Each row comes from the steps of one walk. Every step used is in the known rows, and no mark comes twice. Write the walk behind each row, first mark first.
(in the rows, 128 means zero)
Known rows:
b > c > m > t: [105 123 123 130 129 112 136 120 130  82 115 194 100 118 111 132 120  93
 129  65  99 117 142]
d > q > t > m: [117 155 119 129 108 144 131  84 108  99  84 113 147 146 110 138 153 127
 103  98 139 179 128]
w > t > m: [145 120 124 129 114  99 111  94 129 126 106 140  98 103 101 132 154 129
 122  99 141 126 135]
u > c: [114 118 120 129 140 135 125 170 147 105 116 110  99 128 121 133 126 114
 136 124 121 138 127]
b > c: [117 118 116 121 125 133 126 135 121 119  98 139  61 122 128 108 140 101
 130 110 119 115 141]
c > b: [133 115 123 146 116 130 134 150 143 145 115 107 114 117 139 154 124 127
 120 102 110 137 135]
c > b > t > m: [162 110 116 143  93 109 140 126 147 104  84 115 136 113 114 148 126 122
 108  95 101 116 150]
q > d: [136 148 128 124 125 154 116 128 114 132 191 104 131 157 124 120 148 148
 139 129 118 161 125]
w > t > q: [145  95 143 133 134 111  93 118 103 147 108 151  55 155 116 110 147 118
 141 113  89 106 123]
c > m > l: [122 138 116 144 132  92 134 129 154  91 145 156 183 119 113 139 120 123
 115  77 145 169 124]
u > c > m > t > w: [117 123 119 148 153 116 154 157 147  41  41 170 108 125 111 170  99 116
 122  93  89 140 133]
q > t > w: [137 143 113 137 130 134 148  93  97  85   4 134 102 129 128 163 114 142
 124 136 119 133 130]
l > m: [102 135 114 134 124 100 132 134 140  95 137 139 175 119 133 143 130 148
 132 119 160 136 124]
l > m > c: [111 121 109 143 123  95 150 145 156  94  80 142 175 102 134 162 131 138
 124 107 157 119 133]
d > q: [117 140 134 135 125 144 129 133 117 131 126 110 136 171 126 119 140 121
 110 116 116 162 126]
t > w: [148 130 114 138 139 130 153 131 115  96   8 140  98 130 137 149 117 139
 111 150 116 128 135]
l > m > t: [ 85 136 122 130 130  91 139 116 140  75 165 172 231 110 131 164 118 157
 151 116 137 119 128]
b > t > m > l: [152 134 112 124 107  85 141 102 144  73 126 133 219 110 100 127 130 132
 122 115 133 125 141]
b > t > m: [160 126 120 125 104 106 137 104 131  83  92 135 158 123  98 120 131 123
 114 121 119 105 143]
t > m > c: [149 118 108 127 115 117 152 123 153 102  36 140 132  86 117 154 146 123
  98 107 151 123 144]
c > m > t: [115 132 135 140 135 105 136 111 139  86 139 188 164 124 108 151 107 122
 127  78 107 130 129]
b > c > m > t > q > d: [122 120 127 125 135 134 117 128 107  83 132 193  67 166 110 110 143 101
 137  68  72 135 135]
l > m > c > b > t: [131 106 110 162 103  87 157 153 163  84  63 123 179 105 132 172 117 134
 121  85 120 100 145]

Which walk is each row?
[120 109 143 119 142 125 124 119 109 104 132 184 145 151 129 134 125 129
 149 128  78 103 128] => m > t > q
[106 153 131 136 120 149 127  99 100 119 111 102 144 165 122 132 138 126
 120 104 118 166 122] => d > q > t
[126 136 110 148  99 141 149 112 131 108  19  99 131 126 118 169 151 119
  90  69 128 171 141] => d > q > t > m > c > b
[156 103 111 156 127 127 152 184 145  75  12  97  75 133 128 160 102 116
 122 118  66 117 145] => u > c > b > t > w
[105 163 109 130 113 126 136  84 119  89 112 112 198 134 112 145 154 135
 109  92 152 196 126] => d > q > t > m > l
[ 93 117 126 126 138  96 128 125 124  70 137 189 190 139 133 149 126 148
 150 117 114 115 125] => l > m > t > q
[123 146 114 135 108 139 143  95 120  95  33 115 148 132 110 155 152 119
  98  86 137 165 134] => d > q > t > m > c
[141 101 118 153 114 125 150 160 158 140  45 113 109  98 139 172 125 117
 111  90 113 115 145] => m > c > b
[121 121 115 135 126 122 129 136 131 102  89 164  52 130 112 110 133  83
 111  65 120 132 138] => b > c > m
[153 118 108 144  96  91 146 127 156  94 111 114 190 101 115 152 124 131
 113  92 115 134 148] => c > b > t > m > l
[154 108 121 136 111  94 126 102 142 126  59 144  97  87 103 149 153 121
 117  89 140 109 142] => w > t > m > c
[154 107 103 141 105 117 155 143 165 116  17 127 120  79 123 172 143 122
  92  85 140 131 151] => t > m > c > b
[135 125 116 130 117  79 114  92 142 116 143 145 154  89 103 139 152 139
 129  94 155 147 133] => w > t > m > l
[156 109 129 150 103 115 138 142 138 120 117 103 133 131 123 142 111 120
 125 104  79 107 143] => c > b > t
[161  97 125 157 103 111 155 151 153 120  46 109 132 112 126 162 113 113
 116  92  85  89 151] => m > c > b > t
[115 110 105 156 113  99 155 162 168 105  63 125 160  92 141 181 125 137
 116  83 146 125 139] => l > m > c > b
[169 104 133 143 107 137 117 149 114 118 126 103  98 182 122 120 133 126
 132 110  49 124 137] => c > b > t > q > d
[125 114 140 134 141 109 125 123 123  83 115 204 129 156 109 138 117 110
 126  80  84 125 125] => c > m > t > q
